Known rows, with every step that occurs
lanumi dedi parutiz kige: [ 19.6  43.5   1.6  -8.2  24.1  11.7   5.6 -43.4  -6.4  44.3   7.3  -9.2
  47.1 -10.3  50.9 -17.2 -41.4 -25.0]
lanumi dedi parutiz kige laru: [ 53.7  36.1  14.6 -10.1  39.3  41.0   3.2 -12.8 -21.4  52.2  31.1 -15.6
  59.4  -8.9  32.0  22.1 -30.7   3.3]
laru lanumi dedi: [ 35.5  25.5  13.2  14.7  48.2  22.2 -13.5  -1.1   3.5  14.0  12.7 -18.8
 -24.3 -12.7  -8.6  14.9   0.1  -1.1]
parutiz dedi lanumi laru: [ 28.3  21.8   0.8   5.3  -5.2   8.2   8.7 -54.0 -17.2   6.1  -7.2 -12.5
  28.3  10.3  17.2  -8.5 -21.3   3.7]
laru lanumi: [ 38.3   3.3 -24.0 -17.0  21.0  10.7 -26.7  26.7  -4.0   5.2  -2.1 -16.5
 -42.4   3.2   6.2  -2.7  -4.0 -15.9]
parutiz dedi lanumi laru kige: [ 47.0  22.7  -9.2   1.9  14.4   2.8  11.0 -18.8   9.2  37.6  -1.4 -20.3
  19.8  16.3   9.1  44.8 -20.3   7.0]
bomuk parutiz dedi laru lanumi: [ 34.2  28.8  -0.1 -24.0  28.7 -29.2 -16.1  31.7  -4.3  26.8   0.6 -27.3
 -37.7  11.8 -34.7  22.7  -8.8 -30.5]
dedi laru kige: [ 30.9  13.1  -4.9 -14.5  33.1 -21.2  14.5  40.7  40.5  49.8  14.2 -24.9
  12.7  38.2 -18.9  82.8 -13.4   8.6]
parutiz lanumi dedi laru: [ 13.8  36.9  28.6  11.9  48.4   7.3   3.1  12.7   9.4   9.8  30.7 -31.0
  17.1  30.1 -23.2  45.1 -31.8  -4.6]
parutiz lanumi laru: [ 12.4  15.2  -9.2  -1.8  28.5  46.3 -33.4  -8.4 -35.2  -1.3   7.8  -4.8
  18.5   7.3  27.8   2.0  -6.1 -11.4]
laru lanumi dedi parutiz kige: [ 39.7  45.2 -10.5 -17.0  36.3  16.9  -8.3 -29.7  -8.2  47.5   5.9 -18.2
  26.2  -9.1  53.7 -18.1 -43.2 -33.1]
dedi laru: [  7.8   9.1   6.9 -15.4  18.6 -22.0  13.0  21.0  21.9  21.1  12.7 -18.9
  18.1  38.4 -17.9  40.1 -13.6   5.8]
bomuk parutiz kige laru lanumi: [ 55.4  30.1 -19.9 -24.2  55.6  44.7 -55.7  46.3 -34.9  33.2  15.6 -25.8
 -19.8  -5.8  -1.3   2.1 -13.3 -15.2]
lanumi laru dedi parutiz kige: [ 13.7  36.3 -14.3 -40.6  43.6  17.3  12.3 -33.1 -28.5  55.0  -0.7   1.9
  70.9  -4.0  49.0 -29.8 -22.1  -9.0]
bomuk parutiz dedi laru: [ -5.3  31.3  29.7  -9.6   8.0 -50.5  14.1   5.7   0.4  27.5   4.4 -13.0
   6.8  10.9 -50.4  32.4  -6.3 -19.2]
dedi parutiz kige laru: [ 51.0  24.5  -2.0 -24.6  23.7  35.0  -1.0  -1.4 -24.3  47.7  23.8 -12.5
  53.7  -0.4  38.5  13.7 -32.4  -2.2]
parutiz kige laru dedi: [ 18.0  30.3  15.0 -18.2  79.9  43.7  27.2  25.9 -40.9  34.1  30.3  -6.9
  54.3  -4.4 -18.3 -11.4  -0.5  35.7]
bomuk laru: [  2.7  14.2   9.6 -11.0  41.2  -6.7   8.5  16.5  23.2  17.6  19.4  -5.4
  23.7  34.1 -37.1  43.0  -4.8  -3.7]
dedi lanumi: [ 20.3   6.2 -15.8   5.7 -26.8   2.9  -9.3 -21.3   5.6 -24.1 -11.4 -21.6
  -1.5  24.7   0.9 -14.4 -46.3   2.1]

Rows
[ 22.4  40.0  13.4   3.2  53.7  -4.8 -20.4  37.8  20.8  43.5  19.8 -29.1
   2.6  20.2 -44.4  90.9 -19.5  -9.7] -> bomuk parutiz lanumi dedi laru kige
[ 34.3  27.6  -8.5  -3.0  11.8  -4.1 -16.8 -15.2  -0.2  39.3 -10.6 -14.9
  11.4   4.5 -12.3  48.2 -12.1  -3.3] -> bomuk parutiz dedi lanumi laru kige
[ 79.9  22.0 -25.8 -36.6  40.4  38.5 -27.6  25.3 -23.3  43.7  16.6 -26.4
   1.0   2.2  36.0   7.5 -29.7 -17.5] -> dedi parutiz kige laru lanumi
[ 11.3  27.5  33.6   7.0  44.4 -11.2  19.8   2.7  27.2  28.4  24.2 -22.6
  25.4  26.7 -28.0  53.3 -10.9  15.2] -> lanumi dedi laru
[ 24.2  22.3   5.9  16.4 -34.4 -18.2  26.1 -39.9  -4.9 -21.2  -7.1 -22.9
  -1.5  11.1  -6.3 -26.1 -50.7 -11.5] -> parutiz dedi lanumi
[  8.1  34.4  26.9  34.5  36.6  36.2 -11.6  -9.3 -15.5 -14.2  23.4 -15.1
  -1.1  -9.8  -7.4   6.5 -22.1 -13.1] -> parutiz lanumi dedi
[  9.3  34.1 -12.7 -36.7  31.7   5.4  18.2 -22.7 -21.8  43.6   0.4  -1.4
  55.5  -5.6  38.9 -36.1 -31.5 -15.9] -> laru dedi parutiz kige
[ 44.9  12.7 -23.0  -5.0  19.0  16.2 -12.1  -6.4  16.4  35.5  -3.7 -19.1
  20.4  24.4  12.5  53.1 -17.2  15.1] -> dedi lanumi laru kige
[ 18.3   9.7  22.0 -19.0  59.5  29.6  28.0  27.6 -31.6  22.1  24.3   1.4
  39.9  -8.4 -39.7  16.2  19.5  43.9] -> kige laru dedi
[ 13.4   2.1  -1.8 -46.7  -0.2 -21.6  25.4 -25.1 -10.1  31.0 -11.4  14.5
  39.7 -13.8   5.4   9.3  -2.1  -3.8] -> laru dedi parutiz
[ 11.1  12.8  -6.9  -7.9   6.9   5.0  13.7 -13.6  -9.7 -17.2  -8.7 -15.1
  16.2  18.3 -25.3 -23.9 -33.1  21.9] -> laru dedi lanumi
[ 70.1  15.8   6.7 -23.6  13.5   9.9  -9.5 -23.8  -0.5  44.2   9.1 -10.3
  12.8 -18.6  20.5  49.1 -14.9 -13.2] -> kige laru lanumi dedi parutiz
[ 35.3  30.4  -3.5  -9.6  36.9  38.4  12.4  -0.6 -26.8   3.6  13.1 -26.8
  41.7  21.0 -14.3 -23.5 -47.0  30.0] -> parutiz kige laru dedi lanumi
[ 35.9  35.2  12.5   7.9  57.0   1.3   6.7  34.6  30.1  40.7  29.2 -34.5
  11.5  31.5 -23.2  87.0 -28.1   0.4] -> parutiz lanumi dedi laru kige
[ 37.1   3.0   6.1 -48.5  13.1  -0.8  24.8 -12.0 -19.8  41.9   4.5   9.2
  53.4 -14.3  -0.8  31.3  -0.5  10.5] -> kige laru dedi parutiz
[ 34.4  17.5  -1.9 -30.6  16.8  27.6  -6.4   6.7 -43.3   3.6  13.8  -4.0
  28.7  -5.0   6.6  11.5 -32.5 -21.7] -> kige laru dedi parutiz lanumi
[ 12.5  21.5  -1.0 -14.8  33.6   1.8  19.6  -2.8   5.9  -5.7   4.2 -18.3
  31.3  39.7 -49.2   3.0 -35.9  19.4] -> bomuk laru dedi lanumi
[ 59.7  25.7  21.7  12.1  61.5  42.3 -13.2  12.7  -7.1  25.4  29.5 -24.0
 -10.9 -13.3 -14.0  37.6   0.8  13.5] -> kige laru lanumi dedi
[  7.6  28.3   6.1  10.2 -37.7 -26.3  -8.5 -36.4 -16.7 -17.7 -19.4 -16.5
 -13.2  -3.1 -32.5 -21.8 -39.8 -23.5] -> bomuk parutiz dedi lanumi
[ 17.8  28.8 -19.3 -26.2   4.9   2.7  -0.5 -28.9 -10.6  38.3  -1.7  -5.8
  41.1  -0.2  58.9 -28.3 -43.6 -31.9] -> dedi parutiz kige
[ 47.1  22.9  -1.2 -19.6  30.4 -22.8  11.2  27.6   5.0  24.4  10.4 -32.0
 -27.7  23.6 -13.8  19.5 -17.9 -20.5] -> parutiz dedi laru lanumi
[ 68.8   3.4 -13.1 -19.9  37.2  36.1 -27.6  44.3 -16.8  18.9  17.6 -23.2
 -25.2   2.6  -1.1  25.6  -2.2   3.1] -> kige laru lanumi
